Known rows, with every way that one mark hangs from another
(D U): -.01 -.07 .08 .01 .07 .07 -.14 -.05 -.01 .02 -.08 -.15 -.03 -.12 .13 .00 .01 -.02 .00 -.04 .08 -.08 .04 .09 -.02 .11 .07 -.01 .00 -.08 .03 .20 .04 -.05
(Z G): -.01 .02 .06 -.06 .12 .06 -.13 -.13 .05 .03 -.02 .00 .00 -.01 .05 -.04 .00 -.04 -.04 -.07 -.02 .00 .11 -.01 .07 -.02 .12 .00 .04 .02 .04 -.21 .23 -.04
(Z (Y (G C (D U)))): -.04 -.04 .07 -.12 .00 .17 -.16 -.49 .07 -.02 -.06 -.04 -.04 -.08 -.01 .01 .07 -.01 .00 -.06 .01 .03 .09 .18 .07 -.01 .19 .01 .17 -.10 .20 .28 .12 -.11
(D G U): .03 -.04 .10 .02 -.12 .00 -.14 -.08 .06 .05 -.09 -.16 -.05 -.11 .11 -.01 .04 -.04 -.06 -.05 .00 -.12 .05 .03 -.02 .12 .03 .01 .05 -.06 .00 .11 .03 -.08
(J W): .03 .01 .11 -.04 .03 .11 -.08 .08 .00 .06 -.01 -.01 -.08 .02 -.01 -.04 .00 -.06 -.08 -.07 .06 -.02 .11 -.06 .01 .03 .09 .13 .02 -.13 .06 -.06 -.02 -.05
(C G): .02 .00 .09 -.08 .08 .05 -.09 -.18 .07 .01 -.04 -.10 -.04 -.01 -.05 -.04 .01 -.02 -.04 -.08 .05 .03 .10 .01 -.05 .06 .10 -.06 .08 .00 -.01 -.19 -.05 -.04
(W (J D)): .03 .04 .05 -.01 .01 .08 -.13 -.12 .07 .04 -.15 .03 .00 .01 .02 .02 .01 .01 .00 -.12 .08 -.08 .07 .02 -.06 .00 .09 .03 .00 -.04 .04 .12 -.16 .01
(P G): .01 .02 .13 -.07 -.04 .07 -.15 -.06 .02 .05 -.04 -.10 -.02 -.10 .09 -.01 .00 .02 -.05 -.14 .00 .01 .10 -.01 .10 -.01 .05 .05 .10 .06 .01 .02 .04 .03
(Z (G D) Y): -.05 .00 .09 -.16 .14 .11 -.13 -.32 .03 -.03 -.04 .16 .01 .02 -.01 -.03 .06 -.05 -.02 -.07 -.04 .05 .11 .04 .09 -.04 .16 .08 .16 .00 .17 -.05 .33 -.08
(C (G Z)): .02 .05 .09 -.05 .07 .10 -.12 -.33 .12 .02 -.04 -.02 -.02 -.02 -.04 -.15 .04 -.05 -.06 -.07 -.03 .05 .13 .02 -.12 .05 .07 -.05 .05 -.01 .09 -.10 .05 -.08
(Y (G (D U) Z)): -.01 .07 .03 .02 -.04 .14 -.12 -.51 .12 .00 -.05 -.03 -.05 -.08 .09 -.04 .02 -.04 .00 -.07 -.02 -.04 .12 .17 .05 .04 .08 -.06 .05 -.10 .26 .24 .14 -.17
(C (G (D U) Y Z)): -.03 .09 .04 -.05 .14 .15 -.12 -.27 .08 -.01 -.03 -.01 .01 -.07 .06 -.16 .03 -.06 -.07 -.06 .02 .03 .12 .16 -.07 .13 .05 .06 .08 .00 .17 .18 .15 -.14
(Y (G C (D U) Z)): -.02 .05 -.01 .06 -.08 .19 -.17 -.65 .19 .02 -.05 .02 -.04 -.14 .05 -.09 .06 -.05 .00 -.08 -.02 .01 .12 .17 .02 -.04 .15 -.08 .04 -.07 .31 .38 .06 -.18
(P (G C D)): .00 .04 .09 .02 -.12 .14 -.19 -.44 .09 .02 -.05 .07 -.02 -.17 .05 -.04 .05 .00 -.05 -.18 -.01 .08 .11 .03 .12 -.11 .14 .01 .12 .11 .21 .24 -.04 -.03
(P (G C)): .01 .02 .11 -.02 -.10 .11 -.20 -.24 .07 .06 -.04 -.06 -.02 -.15 .04 -.05 .04 .02 -.06 -.14 .00 .06 .11 -.01 .07 -.10 .13 .01 .10 .07 .07 .19 .02 .01
(U (D (G C))): .05 .05 .13 .01 -.16 .03 -.20 -.38 .12 .05 -.03 -.12 -.05 -.04 .01 -.13 .08 .03 -.06 -.09 -.07 -.06 .12 .01 .01 -.02 .13 -.08 .18 .04 .04 -.07 -.03 -.06
(G Y): .00 -.01 .05 -.09 .13 .11 -.14 .07 .00 .02 -.04 -.10 .01 -.02 .01 .02 .00 .04 -.07 -.05 .03 .01 .08 .07 -.02 .05 .08 .15 .09 -.01 -.03 .05 .20 .01
(U (D G)): .05 .06 .17 -.01 -.10 .01 -.14 -.19 .07 .04 -.02 -.16 -.06 .01 .07 -.09 .05 .03 -.06 -.10 -.08 -.10 .12 -.01 .05 .04 .06 -.08 .15 .03 .01 -.23 .02 -.07
(G (D U) Z): -.02 .02 .03 .10 .02 .13 -.17 -.38 .04 -.02 -.08 .14 -.01 -.14 .12 -.12 .05 -.07 .00 -.07 .00 -.02 .09 .10 -.05 .07 .06 .00 .01 -.06 .27 .38 .13 -.15
(W F J): .04 -.07 .13 -.06 .18 .05 -.13 .26 .08 .09 -.09 -.10 .04 .04 -.04 .08 -.03 -.01 -.07 -.12 .04 -.09 .07 -.02 -.08 -.04 .09 .17 .03 -.15 .03 -.04 -.18 .02
(U (D (G Z))): .06 .10 .15 .02 -.13 .06 -.17 -.30 .12 .06 -.01 -.06 -.04 .01 .06 -.17 .08 .02 -.08 -.08 -.14 -.09 .15 -.01 -.03 .03 .04 -.05 .14 .02 .10 -.14 .08 -.10
(W F (J (D U))): .02 -.04 .12 -.07 .17 .06 -.16 .15 .06 .07 -.17 -.13 .05 -.04 .04 .07 -.05 -.06 .01 -.11 .11 -.18 .02 .04 -.15 .04 .06 .15 .02 -.16 .06 .23 -.22 -.03
(D (G Z)): .06 .03 .08 .05 -.15 .05 -.14 -.31 .14 .06 -.07 .04 -.03 -.04 .00 -.11 .08 -.02 -.09 -.07 -.12 -.03 .12 -.01 -.10 .01 .05 .02 .07 .00 .08 .00 .12 -.09
(J D (W F)): .06 .05 .15 -.11 .16 .11 -.12 .10 .03 .08 -.08 -.03 .00 -.03 -.06 .01 -.07 -.13 -.03 -.12 .07 -.08 .04 -.10 -.13 .02 .09 .23 .08 -.17 .11 .06 -.11 -.04
(J (D G U) (W F)): .06 .06 .17 -.06 -.01 .05 -.11 .11 .07 .10 -.10 -.12 -.02 -.08 .01 -.02 -.05 -.16 -.05 -.09 .03 -.18 .02 -.06 -.13 .10 .03 .25 .06 -.19 .10 .16 -.11 -.11

Rows
.03 .03 .03 .04 -.14 .10 -.22 -.24 .16 .08 -.07 -.10 .01 -.16 .05 -.16 .09 -.03 -.12 -.01 -.07 -.04 .10 .11 -.13 .04 .06 .16 .07 -.02 .09 .39 .21 -.10 -> (D (G C Y Z) U)
.01 -.03 .13 -.04 -.14 .07 -.17 -.15 .09 .05 -.07 -.02 -.02 -.07 .07 -.13 .10 -.05 -.08 -.01 -.09 -.08 .08 .03 -.10 .09 .02 .09 .10 -.10 .08 .23 .25 -.11 -> (D (G (Z Y)) U)
.05 .04 .04 -.03 -.12 .06 -.17 -.19 .13 .06 -.06 -.11 -.01 -.09 -.05 -.04 .07 .02 -.13 -.06 -.06 .02 .10 .04 -.07 -.02 .12 .15 .13 .03 .01 .11 .12 -.03 -> (D (G C Y))
-.04 -.05 .06 .02 .00 .20 -.24 -.53 .09 -.02 -.09 .21 .02 -.16 .02 -.17 .14 -.08 -.01 -.03 -.01 .06 .10 .11 -.08 -.02 .16 .07 .10 -.07 .34 .60 .18 -.15 -> (G C (D U) (Z Y))
.06 .00 .13 -.04 .04 .00 -.15 .09 .12 .09 -.17 -.14 .04 -.04 .02 .06 -.02 -.07 -.03 -.12 .04 -.22 .01 .01 -.14 .04 .03 .17 .04 -.14 .03 .18 -.20 -.04 -> (W F (J (D G U)))
-.01 .02 .07 -.01 .09 .08 -.08 -.30 .05 -.03 -.06 -.03 -.04 -.08 .06 -.05 .02 -.07 -.02 -.09 .09 .00 .07 .11 .00 .12 .09 -.06 .08 .01 .12 .04 -.06 -.12 -> (C (G (D U)))
-.02 -.01 .06 -.14 -.03 .17 -.13 -.53 .12 -.02 -.04 .00 -.04 -.03 -.07 .03 .09 .01 .00 -.08 -.02 .10 .11 .12 .05 -.08 .23 .02 .20 -.06 .19 .15 .10 -.09 -> (Z (Y (G C D)))
-.01 -.02 .05 -.02 .00 .21 -.22 -.60 .12 -.02 -.07 .30 .01 -.09 -.08 -.16 .15 -.04 -.03 -.07 -.06 .12 .12 .06 -.11 -.11 .19 .08 .12 -.03 .32 .42 .13 -.12 -> (G C D (Z Y))
.05 .00 .12 -.09 .17 .05 -.14 .09 .07 .07 -.15 -.06 .06 .00 -.04 .06 -.04 -.04 .00 -.14 .07 -.12 .04 -.01 -.14 -.03 .09 .16 .04 -.11 .06 .08 -.23 .00 -> (W F (J D))
-.07 -.03 .06 -.09 .09 .13 -.20 -.43 .07 -.02 -.05 .15 .02 -.10 .03 -.08 .10 -.10 -.01 -.05 .00 .05 .09 .09 .07 -.05 .19 .04 .11 -.01 .22 .27 .29 -.10 -> (Z (G C (D U)) Y)
.03 .01 .09 .07 -.16 .05 -.14 -.19 .10 .06 -.07 -.06 -.04 -.12 .11 -.11 .06 -.05 -.07 -.03 -.07 -.11 .08 .04 -.09 .10 .00 .04 .03 -.07 .09 .19 .12 -.13 -> (D (G Z) U)
-.03 .01 .02 .05 .06 .10 -.18 -.45 .10 .00 -.06 .08 .02 -.16 .06 -.09 .05 -.10 .00 -.08 .02 .00 .10 .08 .08 -.03 .17 -.04 .01 .02 .24 .20 .15 -.11 -> (Z (G C (D U)))
-.04 .03 .04 -.01 .10 .09 -.12 -.27 .03 -.02 -.06 .06 .00 -.09 .12 -.03 .02 -.08 .00 -.07 .03 -.04 .09 .08 .11 .04 .09 -.04 .01 .00 .19 .06 .19 -.11 -> (Z (G (D U)))
-.07 -.02 .10 -.12 .13 .11 -.15 -.26 -.01 -.03 -.04 .10 .01 -.04 .09 -.05 .07 -.08 .00 -.05 .01 .00 .09 .08 .11 .03 .12 .05 .11 -.04 .18 .09 .34 -.11 -> (Z (G (D U)) Y)
.03 .05 .17 -.03 -.15 .11 -.23 -.45 .16 .05 -.03 -.01 -.03 -.01 -.02 -.24 .14 .02 -.08 -.05 -.14 -.02 .15 .00 -.05 -.05 .11 -.01 .22 .01 .13 .04 .15 -.10 -> (U (D (G C (Z Y))))
.02 .05 .02 -.02 -.08 .17 -.16 -.54 .20 .06 -.02 -.05 -.04 -.08 -.04 -.09 .04 .00 -.04 -.08 -.07 .04 .14 .09 -.05 -.09 .18 -.06 .08 -.07 .17 .12 .08 -.08 -> (Y (G C Z))
-.04 -.04 .08 -.04 .05 .17 -.17 -.34 .01 -.02 -.08 .15 .00 -.10 .08 -.12 .09 -.06 -.01 -.04 -.01 .01 .09 .11 -.06 .06 .08 .09 .09 -.08 .28 .44 .23 -.15 -> (G (D U) (Z Y))
-.01 -.05 .09 -.18 -.02 .14 -.16 -.35 .11 .01 -.03 -.09 -.04 -.01 -.09 .00 .07 .03 -.02 -.06 -.03 .07 .10 .09 .01 -.07 .21 .03 .20 -.08 .08 .07 .15 -.04 -> (Z (Y (G C)))
.05 .09 .02 -.01 -.14 .11 -.19 -.31 .18 .08 -.04 .00 .02 -.08 -.03 -.15 .10 .00 -.14 -.05 -.13 .04 .14 .04 -.14 -.05 .10 .19 .11 .03 .09 .19 .20 -.07 -> (D (G C Y Z))
.09 .05 .12 -.06 .01 .01 -.14 .06 .14 .09 -.16 -.07 .04 .02 -.05 .07 -.01 -.05 -.05 -.15 -.01 -.16 .05 -.04 -.13 -.02 .07 .18 .07 -.09 .03 .01 -.21 -.02 -> (W F (J (D G)))
.09 .03 .09 -.03 .00 .02 -.18 -.07 .21 .10 -.17 -.05 .05 -.03 -.09 .03 .03 -.05 -.04 -.15 -.01 -.12 .05 -.05 -.17 -.08 .12 .19 .08 -.09 .09 .15 -.26 -.01 -> (W F (J (D (G C))))
.01 .09 .00 .02 -.09 .20 -.16 -.77 .21 .02 -.03 .07 -.04 -.09 -.04 -.07 .07 -.01 -.02 -.12 -.07 .07 .14 .12 .00 -.11 .18 -.07 .09 -.04 .32 .24 .04 -.15 -> (Y (G C D Z))
.04 .02 .06 .06 -.14 .06 -.21 -.42 .13 .04 -.17 -.07 -.01 -.20 .05 -.05 .05 -.06 .01 -.08 .02 -.08 .03 .05 -.10 .05 .11 .00 .05 .00 .10 .36 -.08 -.08 -> (J (D (G C) U))
.01 -.04 .09 -.01 -.16 .10 -.21 -.34 .15 .07 -.08 -.01 -.01 -.14 .02 -.17 .15 -.05 -.08 -.01 -.10 -.02 .10 .04 -.14 .01 .09 .08 .09 -.08 .12 .40 .17 -.11 -> (D (G C (Z Y)) U)
.03 -.04 .06 .07 -.14 .05 -.20 -.24 .12 .05 -.10 -.13 -.05 -.18 .06 -.05 .08 -.03 -.06 -.05 -.01 -.06 .05 .04 -.06 .03 .09 .02 .05 -.04 .05 .24 -.03 -.08 -> (D (G C) U)
-.01 .01 .08 -.06 .06 .17 -.17 -.38 .05 -.03 -.06 .24 .01 -.03 -.01 -.11 .10 -.03 -.03 -.08 -.07 .08 .13 .04 -.07 -.02 .10 .07 .15 -.05 .26 .27 .21 -.12 -> (G D (Z Y))
-.02 .05 -.02 .05 .05 .21 -.22 -.43 .09 .00 -.06 .11 .04 -.16 .06 -.15 .08 -.04 -.07 -.04 .01 .05 .11 .17 -.08 .02 .12 .13 .04 -.03 .28 .61 .19 -.13 -> (G C (D U) Y Z)
.00 -.06 .08 -.06 .03 .17 -.23 -.39 .11 .03 -.06 .16 .02 -.09 -.08 -.17 .12 -.02 -.04 -.04 -.06 .09 .13 .01 -.15 -.08 .17 .08 .12 -.08 .18 .32 .21 -.06 -> (G C (Z Y))
.08 .09 .16 -.11 -.03 .05 -.09 .03 .10 .10 -.08 -.07 -.02 -.04 -.07 .01 -.04 -.13 -.06 -.12 -.01 -.12 .04 -.13 -.15 .02 .06 .23 .10 -.13 .08 -.04 -.12 -.07 -> (J (D G) (W F))
.01 .09 .03 -.02 -.03 .16 -.10 -.54 .13 .00 -.03 .03 -.05 -.01 .02 -.04 .01 -.01 -.01 -.11 -.07 .01 .13 .12 .03 -.03 .13 -.04 .08 -.04 .25 .08 .11 -.15 -> (Y (G D Z))
.00 .08 .05 .00 .06 .13 -.09 -.46 .11 -.02 -.03 .13 -.02 -.04 -.03 -.14 .05 -.06 -.04 -.11 -.02 .08 .13 .06 -.08 .04 .09 -.04 .09 .02 .19 -.02 .01 -.15 -> (C (G D Z))
-.04 -.01 .08 -.12 .09 .15 -.18 -.48 .09 -.02 -.05 .20 .01 -.05 -.05 -.08 .11 -.06 -.02 -.07 -.04 .12 .13 .04 .06 -.11 .21 .07 .16 .02 .22 .10 .28 -.09 -> (Z (G C D) Y)
.02 .04 .11 .00 .02 .14 -.10 -.06 -.02 .04 -.09 -.03 -.06 -.11 .09 -.04 -.02 -.12 .00 -.05 .14 -.12 .04 .01 -.04 .11 .04 .10 -.02 -.14 .10 .25 -.07 -.07 -> (J (D U) W)
.05 .07 .05 .06 -.14 .06 -.14 -.16 .14 .07 -.15 .03 .00 -.03 .08 -.08 .07 -.04 -.04 -.07 .00 -.16 .08 .05 -.10 .06 .00 .03 -.03 -.07 .11 .30 -.09 -.08 -> (W (J (D (G Z) U)))
.03 .05 .05 .00 -.09 .08 -.16 -.05 .08 .06 -.05 -.17 .00 -.09 .09 -.10 .05 -.02 -.13 -.01 -.07 -.09 .09 .09 -.10 .12 -.01 .15 .04 -.04 .05 .27 .27 -.10 -> (D (G Y Z) U)
.00 .03 .00 -.01 .05 .17 -.18 -.30 .07 -.02 -.06 .05 .03 -.11 -.03 -.02 .05 .02 -.05 -.09 .03 .10 .11 .13 -.01 -.04 .19 .15 .12 .06 .17 .29 .07 -.05 -> (G C D Y)
.01 .00 .06 .02 .03 .08 -.14 -.02 .04 .03 -.15 -.02 .00 -.05 .10 .02 .02 -.01 .02 -.08 .13 -.14 .04 .09 -.05 .08 .05 .01 -.05 -.10 .03 .27 -.16 -.02 -> (W (J (D U)))
-.03 .06 .06 -.02 -.04 .15 -.19 -.22 .05 .03 -.04 -.09 .02 -.21 .11 -.03 .03 .01 -.07 -.12 .04 .05 .09 .15 .12 -.01 .09 .14 .13 .08 .16 .46 .11 -.04 -> (P (G C (D U) Y))
-.03 .00 .11 -.09 .09 .14 -.13 -.39 .07 -.03 -.05 .09 -.01 -.03 .01 -.16 .08 -.09 -.04 -.05 -.01 .05 .11 .11 -.07 .10 .07 .02 .13 -.05 .21 .22 .12 -.17 -> (C (G (D U) (Z Y)))
-.02 .00 .09 -.19 .01 .14 -.10 -.37 .04 -.03 -.03 -.02 -.05 .01 -.03 .06 .04 .02 -.01 -.09 -.02 .06 .10 .11 .08 -.02 .16 .02 .21 -.07 .13 .03 .16 -.09 -> (Z (Y (G D)))
-.01 .06 .07 .07 -.14 .19 -.23 -.51 .11 .05 -.05 .12 .00 -.25 .13 -.16 .08 -.05 -.05 -.12 -.02 .04 .11 .08 .05 -.06 .09 .02 .06 .04 .30 .48 .06 -.09 -> (P (G C (D U) Z))
.05 .12 .10 .01 -.12 .10 -.22 -.38 .17 .06 .01 -.08 .00 -.01 .01 -.22 .10 .04 -.12 -.05 -.12 -.03 .16 .05 -.05 -.01 .08 .04 .17 .04 .10 .06 .18 -.08 -> (U (D (G C Y Z)))
-.01 .13 .04 -.02 -.08 .20 -.20 -.41 .12 .04 -.01 .10 .04 -.15 .05 -.14 .06 .02 -.11 -.13 -.05 .12 .16 .09 .04 -.09 .10 .15 .14 .11 .24 .38 .21 -.05 -> (P (G C D Y Z))
.00 .03 .00 -.02 -.07 .14 -.13 -.58 .15 .00 -.04 -.04 -.06 -.07 -.04 .04 .03 .00 .00 -.12 -.01 .06 .11 .13 .08 -.09 .20 -.05 .11 -.02 .21 .11 -.04 -.10 -> (Y (G C D))
.03 .03 .16 -.07 .15 .12 -.13 .15 .00 .08 -.10 -.13 .01 -.08 .05 .01 -.08 -.16 -.01 -.08 .12 -.15 .02 -.02 -.14 .09 .06 .23 .02 -.23 .13 .21 -.12 -.06 -> (J (D U) (W F))
.00 .12 .05 -.08 .11 .15 -.11 -.35 .11 -.03 -.02 .05 .01 .01 -.03 -.14 .03 -.03 -.09 -.09 -.02 .10 .15 .13 -.08 .06 .06 .08 .11 .04 .17 .04 .17 -.12 -> (C (G D Y Z))
.09 .16 .10 .00 -.16 .11 -.12 -.29 .14 .09 -.08 .11 -.06 -.02 -.02 -.12 .04 -.11 -.08 -.08 -.06 -.07 .11 -.09 -.14 .03 .03 .13 .04 -.09 .17 .09 .00 -.11 -> (J (D (G Z)) W)
.01 .09 .07 .04 -.15 .17 -.22 -.54 .13 .03 -.05 .20 .01 -.18 .04 -.15 .08 -.02 -.06 -.16 -.06 .10 .14 .02 .04 -.12 .11 .02 .09 .10 .30 .34 .06 -.08 -> (P (G C D Z))
